Each row comes from the steps of one walk. Every step used is in the known rows, and no mark comes twice. Write the walk behind each row, first mark first.
Known rows:
d/a/s/n: [-11  10   9   1  -3 -10  -3   4  -8  -5  -3   7   4  -7   1   0  -9  -8
   7  -3   5 -12   1  -4   5   0 -10  -5]
a/d: [  5  -9   3   2   5   0   7   5  -5  23  12  -3   5 -18   0   2   1  -4
  13  -2  -8   5 -12   6   8   8   8   3]
d/a: [  4   2   4  -1 -11 -27   1  -5  -3  -7   8  -4   6   7   0  10 -12  -2
  10  -6   3  -4  -7   1   5   4  -1   2]
n/w/f: [ 21  -5 -12  -7   1  -3   4  -3  -6  -8  -2  -5  -3  10   0  -2   4   3
   7  -3  -4  -3   1   2  -5   0   2   5]
f/w: [  7  -1  -8  -1   0 -16   4  -6  -3   5  11  -5  -5  16   1   6  -7   1
  24  -3  -7  -6  -4   6  -1   5   8   3]
d/a/s/n/f/w: [-18   6 -16   2  -2  -7  -7   4   1 -15   3   6  -8   2   6  -4  -4  -2
  -3   0  15  -1  10   1 -11  -2   1  -1]
z/s/n/w/f/d: [ -3  -1   6  -1   2  25  -8   3  -5  -6 -14   7  -7  -6  -2  -9  14   0
 -19   2   3   6   5  -8   1  13  -4   0]
z/s: [  5   4   5   1  -2  -4   4   3  -7  28  -3  -1  -2   9  -2   5   0   4
  21   1 -14  -7  -5  -4  -2   8   6   7]
d/a/s/x: [-16   7  -3   3  -3 -27  15  -3   6  -8   1  -5   0  13   2   4   2   3
  14  -4   6 -12  -9   1   3  -1  -5  -4]
x/f: [ 17   2   4  -4   7   1   2 -12   7  25   9  -5   0  19  -3   6 -13   4
  14  -1 -17   3  -6   3   3  -5  -5   8]
s/n/w: [ 13  -1  -8  -7   8 -13   2   5 -10  -5  -1   1  -5 -15  -6  -2  -8  -5
  24  -2 -15 -12   8  -1  10   2   8   0]
d/a/s/n/w: [ -3   5  -8  -1  -3 -13  -3   8  -9 -18  -7   6  -6 -17  -1  -7  -1  -6
   4  -6   4 -15   8  -5   4   0   0  -4]
d/a/s/n/w/f/p: [-11   9   1  -2   4   1  -9   5   0 -21 -13  -2  -5  -6   1  -7   9  -5
  -7   7  17 -12   3  -4  -5  -8  -7  -5]
z/s/x/f: [ -7  12   4  -1  11   3  10  -7  15  29  -3  -5 -12  34  -8   3   1  11
  20   2 -11  -1  -6  -1   2  -1  -4   6]
n/f: [ 22  -8 -16  -3   5 -12   6  -1   1   6  13  -8   5  -5   3   6  -7   2
  13   3 -14   5   3   8  -5  -4  10   8]
z/a/s/x/f: [-25   8   1   0   5   0   8  -7  12  21  -1   0  -6  38  -2   4   1   7
   3   1  -2  -5  -5   5  -1 -14  -5  -2]
w/n/f/d/a/s/x: [-17   0   0   3   4  -5   7   1  13  -7   1  -2   3  -9   2  -3   7   5
 -10   3   5   6   2   2  -1  -4  -9  -6]
z/s/n/w/f: [  3   7  -3  -6   4  13  -4   6 -10   3 -15   5 -10   6  -4  -8   7   1
   1   2  -1  -7   8  -7  -4   4  -3   3]
z/s/x: [ -7   7   1   1   6 -16  17   0   4  19  -4  -6  -6  15  -5   6   5   8
  32   3 -12 -11  -7  -1   5   5   4   4]
f/w/n: [ 11   0   5  -7   8  -9   1  -2  -4  22   8  -4  -2   3  -5   4  -9   2
  26   2 -19  -3   2   5  -1  -2   0   2]
x/p: [ 28  -4   4   2  10   3   8   2  -7  28   3  -4   2   5  -5  10  -6   1
  27   1 -18  -8 -11   0  -7   4   7   4]
s/n/f/d: [  7  -9   1   0  10   7  -3  -1   1  -6   8   2   6 -18   2   0  -4  -4
 -11   4  -9  14   6   3   6   7   3   1]
x/s/n/f/w: [  7   4 -12  -1   8  13  -7   1   5  -1   3   5 -11   7   1  -4  -5   0
  14   3  -2   3   8   0 -10  -2   5   8]
x/s: [ 23   1   5   2   1   9   3  -2   1  11   1  -2   0   9  -2   4  -7   2
  26  -1 -15   0  -9  -3  -1   0   1  11]
z/a/s/n/w/f/p: [-23   4   1  -4   7  10  -9   7  -4  -9 -15   1  -7   5   0  -4   9  -5
  -8  12  10 -14   7   1  -8 -14   1  -6]
s/z/a: [ -1  -2   0  -2 -15  -9   5  -3  -6  14   2  -3   7  20  -4  14  -5   4
   5  -2   1  -2   0   5   5  -5  22  -4]
f/d/a/s: [-10  -3   7   9 -13  -5  -1  -1  -2 -12   1   3   7  -6   7   1   3  -2
 -16  -5  10   1  -8  -2   1   8  -4  -5]

Write each row's walk:
[ 17 -15   3  -2  10  10  -1  -1   3   9  10  -3   8 -21   1   1  -2   1
  -8   6 -18  18   5   5   1   1   1   3]	w/n/f/d
[ 23  -6  -5  -8  11  -4   3   1   0  20  10  -6   7 -13  -2   4 -11   3
  14   7 -23   7   9   7  -5  -9   1   7]	w/n/f
[ -7   7  -7  -5  -4   1  -7   3  -8 -22 -12   6  -5   3   1  -9   5  -3
 -12  -4  16  -9   7  -6  -5  -2 -10  -3]	d/a/s/n/w/f
[ -3  -4   0  -1 -12  -2  -7  -5   1 -30  -3   0   0   2   2  -3   6   0
 -30  -7  18   7  -3  -3   3   9  -3  -3]	n/w/f/d/a
[ -3  -1  11   1 -12  -2  -6 -10   2 -22   2  -1   6   7   5   3   1  -1
 -28  -4  16  10  -9  -2   1  11 -12  -1]	w/f/d/a
[  8  -3  -1   5 -14   9   0   3   5  -5   0   1  11 -16   2  -2   7   6
 -23  -1  13  16   6  -3  -1  -2   5  -7]	w/n/f/d/a/s/z
[ -6  -6  -6   9 -11   0  -3   1   3 -16   4   2   7 -12  10  -2   6   0
 -26  -1  13   9  -2   0  -7   3  -2  -2]	n/f/d/a/s
[ -1  -2   9   2  13   5   8 -14  17   8   7  -6  -2  15  -3   2   0   6
  -2   0 -10  10  -9   4  11   4  -6   1]	s/x/f/d
[ -6   4  -8   0   0  -6  -5   6  -3  -8   2   4   3 -12   4  -2  -6  -4
  -5   1   6  -1  10   0  -6  -6  -2   0]	d/a/s/n/f
[  9   4  -4   6 -20 -12   7   0  -3  -4  -1  -3   9   4   1   4   2   5
   3  -7  14  -2  -3  -2   2   0   9  -5]	d/a/s/z
[-16  -2   2   3  -9  -5   2   4 -11  15   0   4   4  15   4   7  -2  -1
   0   0  -2 -10  -2   6  -8  -8   6  -3]	z/a/s
[ 19   2  -5  -4   8   9  -2   7  -5  -4  -8   4 -10 -11  -7  -7  -4  -4
  24  -2 -14  -8   6  -6   5   1   5   5]	x/s/n/w
[  0  -5   1   1   3  22  -4   1  -7 -16 -10   7  -3  -9   3 -11  12  -3
 -21   0   5   3   4  -4   0   6  -6  -5]	a/s/n/w/f/d
[ 16  -5   0  -6  19  -5   0   2   6  16   8 -12   5 -17  -2   5  -5   0
  17  18 -22   2   5   8  -4 -13   2   5]	w/n/f/p
[-14   4  10   2  -2  -5   0 -14  18 -12   5  -4  -1  17  -2   4  -2   3
 -15  -5   8   9 -10  -1  11   5 -11  -2]	s/x/f/d/a
[ -8   3   1   1   0  12 -10   3   3 -18  -8   9  -9 -11  -2 -12   3  -4
 -21  -5   8   0   6  -7   6   0  -7  -6]	x/f/d/a/s/n/w
[ -8  -4   6   4 -11  28   0   9  -1  23  -2   5   2   1  -4   2  10   2
  -6  -2  10  11  -8   2   4   0  20   0]	x/s/z/a/d
[ -3  -5   4   4  -6   5  -7   3   2  -6   3   3   8 -19   5  -4   3   0
 -25   2   6  10   3  -1  -6  -2  -9  -3]	w/n/f/d/a/s
[ -9  -1  -2   2  -4   0  -6   8  -7 -26  -8   8  -4 -24   0  -9   4  -8
 -12  -5   8  -6   6  -6   7   6   0  -8]	f/d/a/s/n/w
[-13  -8   4   2 -11   8   4   6  -6  23   4   2   6  -2  -3   5   7   0
  -6  -3   8   7  -6   6   8   2  23  -5]	s/z/a/d
[ -9   1   9   7  -9  10  -6  -5   7  -3   2   4   3   4   5  -2   2   1
 -26  -5  12   6  -7  -3  -1   2 -10  -3]	x/f/d/a/s
[12  2 -7 -9  7  1 -2 -1 -9 -9 -6  1 -5  3 -3 -5 -1 -2  5  0 -3 -6  8 -1
 -1  0 -1  2]	s/n/w/f
[-17   9  18   4   0  15 -11  -3   3  -4  -4  11   0  -2   0  -5  -4  -6
 -21  -2  10   4   0  -6   6   1 -18  -5]	x/f/d/a/s/n
[ 10  -7  -8  -1  13 -10   3  -1   7   3  11 -15   4 -10   2   7  -3   0
  16  14 -14   1   0   9  -5  -8  11   6]	n/f/p
[ -4  -4  -4   5 -15   7  -4   0  -2 -25  -7   4   0  -3   7  -8  14   0
 -31  -5  21   2  -2  -4  -6   5  -6  -5]	n/w/f/d/a/s
